Known rows, with every step that occurs
N -> G -> U: [ 1.45 -2.46 -1.38 -0.46  0.26  0.69 -0.25  1.88 -2.63 -0.72  1.35 -0.47
 -3.15 -1.44 -2.74  0.94  2.16  0.36  0.06]
R -> N -> L -> U -> G -> H: [ 1.76 -3.66  0.96 -1.32 -1.43  0.44 -0.57  1.13 -2.21 -0.75  0.59  2.17
 -1.96 -2.78  1.19 -1.20 -0.12  2.81  0.75]
H -> L -> U -> R -> N -> G: [ 1.13 -0.90 -1.60 -6.56 -2.96  0.73 -1.00  3.42 -2.80 -0.58  0.89  2.12
 -1.11  0.66 -0.66  0.23  4.22 -0.82 -2.85]
H -> L: [-0.66 -0.61  0.40 -2.67  0.02  0.71 -0.83  0.03 -0.79  0.08  0.70 -1.85
  3.36 -2.84  1.10  0.08  1.45 -2.11 -1.22]
U -> G -> H -> L: [ 1.02 -2.47  0.94 -2.15 -0.53  1.40 -2.06  0.70 -2.47 -0.83  0.98 -0.11
  2.89 -4.61  1.69 -0.10  0.86 -0.72 -0.29]
U -> G -> H: [ 2.29 -2.61  0.65  0.94 -0.68  0.86 -1.81  0.80 -2.47 -1.23  0.42  2.38
 -0.78 -2.48  0.87 -0.45 -1.09  1.82  1.42]
H -> L -> U -> G: [-1.21 -1.41  1.17 -1.33 -1.43  0.58  2.15  0.92 -5.09  1.59  1.41  0.01
 -0.02  0.86 -0.76 -0.92 -0.85  0.94  1.50]
A -> N -> G -> U -> R -> H -> L: [ 1.06 -2.96  0.72 -3.40 -1.11  0.85 -1.33  3.97 -3.10 -0.58  1.92 -0.62
  2.79 -2.81  2.77 -0.01  2.26 -2.77 -2.56]
U -> G: [ 0.52  0.04  1.48  0.83 -0.55  0.27 -0.19  0.88 -4.20  0.43 -0.73  1.48
 -0.49  1.64 -2.39  0.41 -1.71  0.74  1.96]
U -> R -> N: [ 0.65 -0.50 -0.59 -4.62 -1.47  1.89 -0.13  0.86 -1.70 -2.79  0.71  1.77
 -0.72  2.14 -1.43 -0.51  1.16 -0.52 -3.05]
A -> N -> G -> H -> L -> U: [-0.26 -3.57 -0.60 -2.94 -2.10 -0.01  1.60  0.87 -2.22  1.18  2.80 -0.76
 -0.96 -2.82  4.32 -0.99  2.47  0.72 -0.47]
U -> R -> N -> G -> H: [ 3.44 -2.85 -1.33 -3.29 -2.22  1.03 -3.10  2.49 -0.97 -2.47  0.80  3.62
 -1.52 -2.62  1.49 -0.09  2.69  0.79 -1.61]
N -> L -> U -> R -> H: [-0.19 -3.17  1.28 -2.24 -1.53  0.28  0.99  4.62 -0.99  0.44  2.12  1.41
  1.81 -0.17  3.39 -2.84 -0.25 -0.23 -1.51]
G -> H -> L -> U: [-1.52 -3.58 -0.45 -3.07 -1.28  0.75  2.54 -0.19 -1.35  1.14  3.55 -1.26
  0.67 -2.90  3.81 -2.25  1.27  0.74 -0.44]
A -> N -> L -> U -> G: [ 0.29 -1.90  2.33  0.41 -1.55 -1.05  0.92  1.74 -4.88  2.21 -0.61  0.45
 -2.75  0.95 -0.57 -0.21 -1.04  2.39  2.50]
A -> N -> G: [ 3.14 -0.19 -0.61 -0.63 -2.04 -2.04 -2.57  2.98 -1.95  0.55 -1.45  1.45
 -3.72  0.00  1.01  2.74  2.92 -0.24 -0.33]
L -> U: [-2.01 -1.64 -0.60 -1.27 -1.14 -0.11  3.94 -0.24 -0.93  1.75  2.51 -0.69
 -1.53  0.76  1.65 -1.89  0.24  1.53  0.42]
N -> R -> H -> L -> U -> G: [-1.29 -1.91  1.85 -1.84 -1.74  0.46  1.90  2.43 -4.92  1.32  1.57  0.03
  0.75  0.15  0.63 -1.40 -1.05  1.11 -0.09]
H -> L -> U -> R: [-1.08 -3.09 -1.12 -2.94 -1.98  2.14  1.27  2.03 -4.49  0.38  3.27  0.21
  1.23  1.03  1.17 -3.19  0.79 -1.04 -0.99]

Rows
[-0.51 -1.77 -0.81 -6.16 -1.96  2.05  1.47  0.64 -2.52 -1.93  2.04  0.82
 -0.36  1.65 -0.15 -1.55  1.76 -0.60 -3.26]	H -> L -> U -> R -> N
[ 1.40 -0.85 -1.67 -5.62 -3.13  0.55 -0.91  3.42 -2.44 -0.69  0.84  2.68
 -2.27  1.53 -1.02  0.08  3.52 -0.20 -2.33]	L -> U -> R -> N -> G
[ 0.78 -1.86 -1.13 -4.09 -0.88  2.49  0.37  0.66 -2.77 -3.33  1.38  0.89
 -1.86  1.55 -2.50 -0.49  1.42 -0.46 -2.90]	G -> U -> R -> N
[ 0.62 -3.27  1.50 -1.54 -1.82 -0.42  0.73  4.61 -1.58  0.32  1.59  1.18
  0.69 -0.01  4.28 -2.11  0.14 -0.19 -1.58]	A -> N -> L -> U -> R -> H
[ 0.44 -3.50 -0.05 -1.27 -2.45  0.51  0.01  2.94 -4.07  0.86  1.20  0.56
 -1.51  1.09  1.40 -2.40  0.55  0.42 -0.25]	A -> N -> L -> U -> R
[-0.90 -3.29 -0.93 -5.02 -2.00  0.75  1.92  0.65 -1.51  0.64  3.30 -0.39
 -0.21 -2.67  3.19 -1.51  2.77  0.77 -1.52]	R -> N -> G -> H -> L -> U
[ 0.87 -4.09 -1.35 -2.92 -2.97  1.59 -0.22  3.13 -5.22  0.02  3.04  0.96
 -0.28 -0.04  2.81 -2.30  1.96 -0.52 -1.11]	A -> N -> G -> H -> L -> U -> R
[-0.26 -2.92  0.75 -3.37 -0.17  1.57 -0.30  2.83 -2.20 -0.83  2.54 -0.99
  4.28 -3.02  2.26 -1.13  1.22 -2.79 -2.53]	G -> U -> R -> H -> L
[ 2.07 -0.20 -1.39 -5.28 -2.58  0.61 -2.13  3.44 -2.05 -1.23 -0.14  2.94
 -1.78  1.36 -1.65  0.85  3.55 -0.61 -2.49]	U -> R -> N -> G
[ 0.11 -2.65 -1.03 -5.97 -2.19  2.34  0.98  0.67 -2.43 -2.35  2.38  1.24
 -0.35  0.42  0.68 -1.87  1.80 -0.11 -3.21]	G -> H -> L -> U -> R -> N
[-0.81 -2.82 -1.36 -1.61 -2.32  1.79  1.66  2.05 -4.03  0.35  3.06  1.01
 -0.45  2.56  0.59 -3.29  0.07  0.09 -0.38]	L -> U -> R
[-0.21 -1.41  1.97 -1.77 -1.46 -0.26  1.39  1.49 -3.89  1.42 -0.28  0.80
 -2.15  1.09 -1.80 -0.73 -0.79  2.39  1.34]	R -> N -> L -> U -> G
[-2.50 -2.57  0.36 -3.55 -1.27  0.18  3.57  1.04 -0.98  1.65  3.48 -1.54
  1.76 -1.60  3.89 -2.15  1.17 -0.11 -1.22]	R -> H -> L -> U
[ 1.74 -2.91 -0.67 -5.16 -1.66  1.61 -3.15  2.08 -1.93 -1.72  1.28  0.79
  2.43 -4.37  2.02 -0.09  3.24 -1.47 -2.41]	U -> R -> N -> G -> H -> L
[-1.15 -1.78  1.78 -1.68 -1.43  0.41  2.34  1.63 -4.79  1.60  1.69  0.32
  0.71  0.62  0.28 -1.09 -0.84  0.72  1.05]	R -> H -> L -> U -> G
[ 0.06 -3.85 -1.60 -3.63 -2.79  2.07  0.04  3.20 -4.67  0.21  3.47  1.29
  0.75 -0.27  1.90 -3.07  1.67 -0.56 -1.15]	N -> G -> H -> L -> U -> R
[ 1.65 -2.38  1.31 -3.44 -0.56 -0.03 -2.41  2.57 -0.63 -1.19 -1.53  0.20
 -1.35 -1.97 -2.33 -0.23  1.65  0.55 -1.88]	G -> U -> R -> N -> L
